Known rows, with every way that one mark hangs from another
j914(j270 j410 j540 j796): [1.6 -12.9 12.2 10.0 -16.2 15.3 -18.0 76.8 -6.9 -4.3 -7.3 -19.6 -33.8 -5.0 -12.8 9.8 -26.1 13.3 30.6 27.6 -28.1 18.6 8.6 -9.0 -30.3]
j540(j914(j410(j575(j280)))): [12.6 10.0 41.7 19.2 -26.6 9.6 -16.6 27.7 -6.1 16.8 8.7 -32.6 -6.6 -8.1 -25.6 13.6 -27.4 0.1 4.7 18.0 3.2 8.6 -12.2 -8.3 -3.6]
j280(j575(j410(j914(j540)))): [-28.0 -26.4 16.4 23.5 -16.1 10.8 -18.5 6.7 -18.2 -0.4 2.7 4.3 16.8 -1.0 -25.1 -14.4 7.5 1.8 22.8 17.9 -5.5 7.7 -36.7 -9.3 -3.7]
j540(j914(j270 j525(j174 j569(j870)) j796)): [31.3 36.6 47.9 -11.5 -0.9 -30.6 -39.5 65.9 33.0 -9.2 -2.3 -15.1 -77.6 8.8 -40.0 7.9 -24.1 18.3 -26.7 46.0 7.1 3.7 13.4 -8.8 -50.7]
j174(j525(j569)): [2.8 20.2 -9.8 -2.6 6.7 3.7 -8.3 16.1 6.4 17.5 -2.0 11.8 -9.1 -5.6 -19.5 -12.4 0.1 -1.5 -22.4 9.0 19.5 -6.9 8.9 1.5 -10.9]
j44(j280(j575)): [-14.7 -18.1 -5.9 -5.4 -15.9 -8.3 -1.7 -1.2 0.7 8.2 10.9 8.0 13.6 1.4 1.5 -3.7 -3.6 -2.2 2.3 7.1 10.0 2.9 0.9 -18.0 4.8]
j44(j280(j575(j410(j914(j525))))): [-14.6 -17.2 14.0 3.3 -20.6 11.8 -27.5 5.2 -9.1 2.6 20.7 8.1 16.2 -1.0 -12.0 -8.2 3.6 2.5 -5.7 22.8 -11.1 -2.7 -33.3 -36.2 7.5]
j410(j575(j280) j914(j270 j796)): [-3.9 2.6 45.5 12.3 -15.4 18.0 -20.0 14.2 12.4 28.6 24.6 -24.9 -14.3 -2.0 -28.1 1.7 -10.3 -4.2 12.5 31.1 -24.2 22.8 -6.3 -19.5 -10.9]
j270(j914(j410 j540 j796)): [10.7 -22.6 -2.9 8.2 -20.6 -2.6 -2.5 53.9 11.8 -0.6 -8.5 -14.1 -20.7 -13.2 -10.3 6.0 -31.8 8.1 19.9 20.8 -16.3 0.1 -0.1 2.6 -33.4]
j270(j914(j410 j540)): [3.5 -19.9 1.4 14.9 -17.7 2.1 -0.5 44.4 1.2 2.3 -3.1 -12.9 -5.0 -6.6 -8.1 3.9 -14.6 14.4 9.9 11.0 -11.5 -3.8 3.3 6.0 -24.5]
j280(j575): [-11.5 -12.4 0.2 8.5 -7.9 -4.3 -7.5 -7.9 -4.8 4.4 1.5 8.0 13.2 5.2 -3.8 -3.4 3.7 -8.3 0.1 0.2 9.9 -1.0 -3.4 -5.4 0.0]
j44(j280): [-2.8 -5.0 -6.3 -12.4 -10.7 -2.3 4.5 7.8 6.4 3.5 10.2 3.5 0.3 -4.2 4.7 -0.3 -8.5 7.1 2.7 7.7 -1.1 4.1 5.3 -11.8 4.1]
j44(j280(j575(j410(j914(j540 j796))))): [-24.0 -32.6 6.2 6.3 -28.9 6.0 -16.4 21.6 -0.3 0.0 3.4 4.8 1.5 -14.2 -23.0 -13.7 -20.1 2.2 35.9 34.6 -12.9 16.1 -33.7 -24.7 -8.7]
j540(j914(j410)): [8.4 5.0 18.0 11.2 -18.3 -5.4 -5.2 36.0 -3.5 -13.6 -6.6 -18.7 0.6 -8.5 -14.1 10.7 -19.9 4.7 -3.6 10.2 2.7 -5.9 -8.4 -1.0 -6.4]
j796(j914): [-8.2 4.2 3.3 -0.7 -2.2 -4.7 -4.1 0.3 -12.4 -4.5 12.1 6.3 -15.6 0.8 -4.3 -3.4 -15.2 -1.4 -5.9 0.0 12.9 1.3 3.9 -0.6 -10.3]
j410(j575(j280) j914(j525(j174) j796)): [15.7 14.0 47.6 2.2 -8.6 37.9 -29.5 -2.1 26.8 23.4 13.7 -22.5 -33.9 -4.8 -23.1 1.3 -15.6 2.4 -11.1 39.3 -31.3 18.6 -23.0 -13.3 -10.1]
j575(j280 j410(j914)): [-3.8 -7.4 25.6 15.0 -3.6 11.5 -18.9 -3.0 -22.8 24.9 6.9 -10.9 1.7 -14.0 -17.6 -7.5 1.9 -5.6 11.7 7.3 5.9 10.6 -36.1 -5.3 12.8]
j914(j270 j410(j575) j525(j174) j540 j796): [17.0 6.7 37.0 9.1 -16.9 42.7 -38.5 71.1 8.9 -6.7 3.9 -32.9 -60.2 5.2 -23.9 16.4 -24.7 29.6 12.3 51.4 -49.1 22.5 10.6 -11.5 -40.7]
j914(j270 j410(j575) j525(j569) j540 j796): [6.9 1.1 27.5 4.0 -18.9 26.7 -43.4 86.1 0.9 2.0 14.6 -22.9 -55.8 12.4 -40.8 4.2 -34.2 29.5 8.9 51.2 -41.7 17.0 19.1 -33.3 -51.2]
j870(j569): [11.5 -10.0 -11.5 14.3 -9.6 9.5 -6.7 -1.7 -6.6 -6.0 3.0 -2.8 7.2 8.7 7.1 -16.1 -3.1 1.3 7.1 10.1 5.3 -2.8 -8.3 -0.4 6.7]
j174(j525): [6.4 16.2 -7.1 1.7 -0.8 11.8 1.2 5.6 7.9 6.8 -7.3 8.8 6.3 -8.8 -0.9 1.3 5.0 -9.6 -14.0 1.8 6.7 -5.0 -2.5 8.9 3.2]
j410(j914(j270)): [-16.9 -0.4 28.3 8.8 -1.4 8.1 -9.2 13.7 4.8 1.3 15.1 -9.8 8.7 5.5 -15.0 -5.2 15.4 7.3 -4.6 14.8 -16.9 4.2 -0.2 -12.4 -4.9]
j270(j914(j410 j525(j569) j540 j796)): [17.6 -12.9 -1.4 0.7 -15.9 -0.2 -26.8 76.5 15.2 6.1 -1.7 -9.3 -48.2 -0.5 -26.8 -2.1 -38.5 19.9 -5.8 34.1 -21.5 -9.8 4.8 -15.0 -53.8]
j914(j410 j540): [-3.2 -15.2 3.0 12.1 -16.8 19.9 -5.9 40.7 -16.3 -5.7 -9.9 -13.5 -6.6 -6.5 -5.6 4.8 -17.0 12.8 19.5 12.6 -13.5 13.6 -2.8 -1.6 -11.5]
j410(j575(j280) j914(j270 j540)): [-15.8 -1.2 49.1 22.9 -20.7 28.3 -17.4 25.9 5.3 33.5 24.6 -22.9 -11.0 7.4 -32.3 -1.4 1.1 11.8 15.7 32.0 -28.1 26.4 -5.0 -15.2 -13.7]
j575(j280 j410(j914(j270 j540 j796))): [-3.7 -12.4 32.2 19.4 -12.8 13.5 -29.3 50.6 -10.4 26.2 3.1 -17.3 -36.9 -8.2 -28.7 -4.6 -15.0 2.1 38.4 33.5 -18.9 24.9 -26.8 -9.7 -17.8]
j44(j280(j575(j410(j914(j270 j796))))): [-18.8 -23.0 19.6 4.1 -16.8 -2.8 -27.8 28.6 -4.9 3.4 18.6 -3.0 0.3 -7.0 -22.2 -9.0 -3.2 -0.4 22.3 32.2 -6.5 9.8 -16.3 -29.2 -6.5]
j280(j575(j410)): [-9.0 -16.8 2.7 13.5 -4.2 -6.4 -22.0 -3.2 -25.0 1.8 0.0 6.3 6.3 0.4 -9.0 -2.8 8.8 -8.1 14.0 0.4 17.1 -3.4 -17.3 -3.2 4.2]

Rows
[-18.6 -18.3 26.5 17.0 -8.7 1.2 -32.7 20.8 -9.7 -0.2 10.3 -4.8 -0.5 -2.0 -28.0 -9.1 6.7 -7.2 20.1 24.8 -8.0 5.0 -20.8 -17.8 -11.8]
j280(j575(j410(j914(j270 j796))))
[-14.7 1.6 12.9 7.5 -10.1 -1.9 -13.1 44.6 -11.1 0.7 15.9 2.2 -35.4 12.7 -15.0 -0.5 -15.1 13.7 9.8 16.4 -6.1 9.4 17.8 -3.5 -34.8]
j796(j914(j270 j540))
[15.0 -5.2 13.2 2.5 -21.3 10.7 -30.4 64.1 20.3 6.4 12.8 -17.2 -41.6 5.0 -38.8 1.0 -39.0 24.1 -1.8 45.3 -31.1 -2.8 10.5 -21.5 -54.6]
j270(j914(j410(j575) j525(j569) j540 j796))
[8.2 -8.5 5.9 9.0 -20.1 29.4 -16.0 53.4 -10.1 -8.6 -6.5 -9.4 -18.2 1.6 -3.7 8.2 -19.9 15.5 3.3 20.7 -33.5 5.7 -8.9 -15.6 -16.3]
j914(j410 j525 j540)
[-0.6 1.8 13.6 -8.0 -1.7 7.3 -24.1 20.4 19.7 1.8 7.2 2.6 -23.1 1.3 -30.5 -16.2 -17.5 3.9 -22.2 30.6 -24.1 -0.9 -14.1 -29.9 -21.9]
j410(j914(j525(j569) j796))
[32.5 18.9 38.4 2.2 -9.7 5.1 -37.2 78.5 16.7 -13.4 -5.7 -30.2 -59.4 -1.7 -18.4 17.4 -27.9 16.2 -13.7 41.1 -22.5 -3.9 3.6 -5.4 -33.4]
j540(j914(j270 j410 j525(j174) j796))
[2.3 22.8 8.8 -7.2 -0.4 -10.1 -7.6 13.7 3.9 4.2 -6.2 9.4 -8.5 -8.9 -18.8 -2.1 -1.8 -3.9 -19.1 12.9 34.7 7.6 5.5 -0.2 -12.1]
j174(j525(j569(j870)))
[20.4 4.8 27.3 -6.3 -9.6 12.6 -34.6 68.0 -0.3 -12.4 -17.4 -16.8 -67.9 -7.8 -25.8 7.3 -40.0 24.0 2.0 44.7 -6.1 29.4 -0.5 -10.8 -43.4]
j914(j410 j525(j174 j569(j870)) j540 j796)
[2.4 -9.7 21.8 11.1 -5.1 9.8 -21.7 8.0 -11.2 21.7 -0.5 -10.8 -15.2 -20.3 -18.6 -6.5 -14.9 -12.2 22.5 16.2 -1.1 15.8 -39.8 -8.1 4.1]
j575(j280 j410(j914(j796)))
[21.2 -9.5 -5.1 -1.8 -15.7 -6.1 -10.4 43.6 37.4 4.6 -3.1 3.4 -36.6 5.6 -7.0 4.9 -22.6 7.6 -1.2 22.4 -31.0 -13.6 -3.1 -4.9 -40.0]
j270(j914(j525 j540 j796))
[13.0 13.7 18.4 1.2 -9.9 -25.7 -13.4 49.7 26.6 -3.6 -0.1 -13.2 -30.1 3.9 -21.6 7.8 -18.1 1.4 4.4 22.1 -8.7 -6.8 5.8 -3.7 -27.3]
j540(j914(j270 j796))
[15.6 3.2 32.9 12.3 -19.1 38.7 -29.2 24.6 -15.3 21.3 15.8 -24.9 -14.2 -1.3 -9.6 15.2 -18.3 3.7 -3.4 14.7 -21.8 13.7 -10.9 -21.8 -0.5]
j914(j410(j575(j280)) j525)
[22.8 0.8 26.8 7.2 -22.1 35.5 -32.3 33.9 -5.7 19.4 7.4 -27.2 -30.5 -7.3 -11.4 18.1 -37.4 -3.8 6.2 26.7 -27.8 16.3 -14.2 -24.8 -10.7]
j914(j410(j575(j280)) j525 j796)
[-2.2 -4.2 23.0 5.7 -17.2 19.6 -23.2 54.7 23.0 -0.5 6.0 -5.8 -29.8 8.9 -20.8 -2.6 -10.8 12.2 2.7 39.8 -53.5 8.0 -11.0 -26.0 -32.4]
j410(j914(j270 j525 j540 j796))
[12.1 8.1 28.3 9.5 -25.8 3.0 -12.9 33.3 12.9 -16.1 1.0 -27.8 -9.8 -11.7 -27.8 14.4 -37.4 3.4 12.2 29.7 -15.3 5.4 -8.0 -9.1 -18.6]
j540(j914(j410(j575) j796))
[0.7 -5.6 5.2 2.4 -9.8 0.4 -12.0 54.6 12.2 2.8 -3.1 -7.1 -37.6 5.3 -14.7 3.0 -18.0 8.1 25.7 24.8 -25.9 13.4 10.1 -4.1 -31.4]
j914(j270 j540 j796)
[17.5 20.0 42.6 2.0 -19.4 1.9 -45.5 80.7 13.5 -5.6 18.6 -28.0 -48.7 9.1 -48.9 9.1 -34.9 19.7 -14.1 50.2 -26.3 -1.3 14.7 -33.2 -46.5]
j540(j914(j270 j410(j575) j525(j569) j796))
[4.8 -2.0 29.3 15.8 -16.7 28.8 -15.0 13.0 -21.9 22.7 10.9 -27.9 -1.8 -10.0 -12.3 11.9 -17.2 -0.3 12.3 10.3 -2.1 21.0 -5.8 -9.5 3.9]
j914(j410(j575(j280)))
[-23.7 -18.9 18.3 19.4 -6.1 4.8 -20.7 -14.1 -20.1 -0.4 7.7 3.4 28.1 -4.3 -19.6 -12.9 15.2 -6.5 7.7 10.1 5.3 0.8 -32.6 -10.2 8.7]
j280(j575(j410(j914)))
[-9.5 2.1 39.6 14.9 -13.7 26.2 -7.4 -20.6 4.1 28.9 20.0 -16.0 12.7 -3.5 -22.6 -3.5 -1.7 -4.2 0.5 15.1 -11.7 17.2 -19.3 -12.0 8.9]
j410(j575(j280) j914)
[16.8 -0.4 22.5 8.9 -19.8 17.0 -16.2 23.5 10.3 0.2 19.4 -20.1 -0.2 4.1 -12.1 14.3 -7.5 13.8 -17.4 18.2 -24.2 -14.6 6.4 -14.1 -18.0]
j270(j914(j410(j575) j525))
[13.8 16.7 29.2 5.3 -10.5 -7.1 -38.4 83.9 -3.2 -1.0 11.3 -17.7 -38.7 12.8 -35.3 3.1 -17.2 23.2 -27.5 29.7 -9.6 -12.5 13.7 -26.0 -34.6]
j540(j914(j270 j410 j525(j569)))
[17.2 20.9 26.3 4.1 -11.5 -12.5 -22.6 50.1 19.2 -2.8 10.1 -7.7 -26.3 17.0 -14.6 11.9 -2.7 10.6 -22.9 18.5 -18.7 -19.7 4.7 -12.9 -21.0]
j540(j914(j270 j525))
[9.0 22.1 49.8 -3.4 0.5 2.3 -48.4 64.2 -27.6 -12.4 17.4 -17.6 -67.3 7.0 -28.2 7.0 -22.8 26.0 -28.6 32.2 18.4 16.9 28.0 -14.6 -40.9]
j796(j914(j270 j410 j525(j174 j569(j870))))
[6.3 3.8 39.6 14.7 -19.8 34.0 -47.1 80.7 -19.0 35.1 23.6 -27.2 -52.5 16.2 -38.9 4.0 -23.6 28.4 1.9 40.1 -25.5 22.1 14.3 -31.5 -35.4]
j914(j270 j410(j575(j280)) j525(j569) j540)
[0.4 10.7 53.7 14.0 -15.2 32.9 -30.1 15.8 7.2 31.5 33.6 -19.3 -9.9 12.5 -25.6 4.8 5.9 7.6 -14.0 27.3 -35.1 10.4 -7.3 -30.0 -6.2]
j410(j575(j280) j914(j270 j525))
[-20.9 -21.4 23.3 11.1 -27.0 13.6 -35.1 47.7 -9.2 6.1 24.7 2.1 -5.5 9.1 -23.5 -6.7 5.6 17.2 9.5 39.0 -29.5 6.0 -19.9 -38.1 -15.1]
j44(j280(j575(j410(j914(j270 j525 j540)))))
[22.5 -15.6 -0.6 4.8 -23.7 6.7 -14.6 63.8 18.8 -1.3 -5.7 -11.0 -33.1 -4.2 -7.3 13.0 -33.1 10.8 3.6 26.7 -35.0 -8.3 -5.5 -8.7 -39.6]
j270(j914(j410 j525 j540 j796))
[-12.1 -20.1 26.7 17.7 -20.8 14.7 -45.3 53.1 -3.0 -0.3 7.1 1.1 -22.4 7.0 -29.8 -6.3 -3.0 4.4 16.4 41.6 -36.2 4.9 -27.3 -27.3 -27.9]
j280(j575(j410(j914(j270 j525 j540 j796))))
